Each row was made from one path, in order. Every step used is in the known rows, and no mark comes twice. Write each row's path.
In the rows, 128 means zero.
Known rows
x -> f -> m -> y: [ 81  87 110 106 105 129 126 191 151 111  95 111 159 108  95 137  98  84
 108  81 107]
y -> x: [124 158 151  74 125  72 132 172 117 153 151 138 169  94 102 146 122 130
 117 103  79]
f -> x -> e -> m: [122 174 162 134 128  76 142 183 122 112 125 137 160  93  92 134 124 108
 110  84  75]
y -> x -> e -> m -> t: [111 174 162  83 106  81 154 180 109 154 142 146 164  99  91 152 108 136
 116  92  74]
m -> t: [127 151 128  92  92 138 157 168 116 160 147 104 194  67  94 120  99 118
 121  78  85]
e -> m -> f -> x -> t: [111 177 102 123 108 125 135 170 117 124 130 163 174 111  74 122 137 122
 104  92 108]
y -> x -> e -> m -> f: [109 171 154  88 112  74 148 183 109 138 146 150 153 106  84 152 104 131
 114  88  79]
f -> e -> m -> y -> x: [112 159 147 130 145 122 124 185 110  96 159 128  89  96  93 116 121 148
 103  72  89]
m -> f: [121 142 108 110 109 117 135 178 114 116 153 121 159  82  73 118  87 101
 116  66  99]
m -> y -> x: [104 133 129  78 112 111 140 187 124 114 166 120 114  75  82 136 113 129
 123  85  92]
x -> e -> m: [137 194 132 125  89  68 150 176 110 102  96 127 213 104  95 132  73 110
 103  73 102]
e -> m -> t: [125 186 106 109  84 131 148 158  97 136 126 149 216 106  89 128 124 131
 109  93 101]
y -> m -> f -> x -> e: [100 126 137 147  97 142 119 186 109 122 169 128 125  86  65 143 100  83
 131  80  78]
m -> t -> x -> e: [130 131 138 102  78 140 165 189 106 153 154 102 113  65  95 126  80 120
 110  91  87]
e -> m -> y -> x: [109 174 107  99  99 112 136 172 102 104 138 159 160 112  81 139 133 140
 109  97 104]
y -> m -> f: [109 129 111 137  84 147 114 175 102 122 164 126 153  89  68 139  92  86
 129  83  93]
t -> x -> e -> m: [147 151 126 125  83  91 142 190  95 105 123 130 107 100 102 135  78 118
  89 109 108]
y -> m: [127 144 121 134  84 123 110 168 105 125 140 120 189  92  90 142  98  90
 124  97  94]
e -> m -> f: [121 181  92 122  97 116 133 165  95 105 130 161 193 116  75 127 114 119
 105  84 110]
e -> m: [139 195 102 118  97  92 129 156  98 107 107 155 230 120  96 130 120 124
 100  97 110]
t -> x -> e -> m -> y: [137 142 122 122  80 103 145 197  97  95 130 125  83  94  95 134  78 120
  91 105 110]
t -> x -> e -> m -> f: [138 145 121 127  83 103 144 195  93 104 134 133  90  98  91 134  75 117
  91 102 107]
y -> m -> t -> x -> e: [116 121 132 130  62 164 134 184  97 149 164 114 121  78  84 144  87  99
 124 102  84]
f -> m -> y -> x -> e: [ 82 117 145 147  87 132 129 187 123  74 147 107 114  81  73 149 107 105
 127  74  84]

Write each row's path
[134 100 110  86 106 103 130 195 121 141 113 125 102 107 116 132  89 105
  86 121 113]
t -> x -> f
[100 119 119  93 143 116 128 194 142 129 104 125 133 119 108 116 100 115
  92  77 107]
x -> f -> e -> m -> y
[117 118 124 127  66 171 127 178  95 153 169 118 126  80  85 142 101 102
 125 108  87]
y -> m -> t -> x
[111 161 140 123 138 128 126 185 126 113 149 123  93  94  95 109 122 151
 100  77  99]
f -> e -> m -> y -> x -> t
[113 165 158 133 126  88 145 189 125 101 133 133 138  88  86 133 123 110
 112  78  78]
f -> x -> e -> m -> y
[107 139 143 126 126 110 144 193 123 115 161 123 119  77  68 124  96  96
 119  60  78]
m -> f -> x -> e
[ 83 114 137 144  93 139 122 182 121  76 152 113 119  82  74 147 121 108
 127  82  86]
f -> m -> y -> x
[109 127 124  95 145 103 125 187 139 141  95 128 156 124 114 118 101 113
  89  81 105]
x -> f -> e -> m
[123 168 144 137 132 135 132 175 105 119 149 120 127  92  99 107 114 142
 103  70  85]
f -> e -> m -> t
[116 135 132 130 138 131 128 188 115 107 171 107  99  77  77 105  86 114
 111  50  89]
m -> f -> e
[151 137 136 119  89  85 143 195 104 110 129 109  99  83 106 132  66 109
  93 103 103]
t -> x -> e
[101 113 142 160  68 159 140 183 109 105 143 101 118  76  84 141  98 101
 118  87  82]
f -> m -> t -> x -> e
[121 161 140  61 115  84 137 173 151 186 130 129 178  88 105 132 124 136
 110 112 100]
y -> x -> t
[102 137 142  82 108 101 149 196 127 108 159 111 109  72  80 138  94 125
 122  74  90]
m -> y -> x -> e
[132 127 125  97  83 150 156 181 103 158 160 110 119  68  97 123  99 123
 110 101  90]
m -> t -> x
[103 123 125  91 138 122 133 188 138 155 105 125 149 118 111 116 103 116
  93  80 100]
x -> f -> e -> m -> t
[133 175 143 143 143 108 119 173 107 100 137 124 137 102 104 109 112 137
  97  73  94]
f -> e -> m
[129 170 104 112  80 140 147 167  88 135 135 153 164 107  92 131 123 136
 101 109 103]
e -> m -> t -> x
[126 157 145 139 129 142 131 181 100 120 156 123  91  93 101 109 114 145
  97  81  88]
f -> e -> m -> t -> x
[119 177  93 115  91 117 135 169 103  86 124 147 180 108  82 127 120 128
 106  88 115]
e -> m -> y
[ 81 116 132 138  86 145 124 182 138  92 141 108 125  78  76 140 122 110
 124  86  96]
f -> m -> y -> x -> t
[ 99 126 136 153  77 158 134 168 115 110 139 102 175  77  83 137 112  99
 126  77  81]
f -> m -> t
[101 124 127 143 101 149 112 181 107 123 174 134 127  88  66 141 113  86
 130  87  81]
y -> m -> f -> x
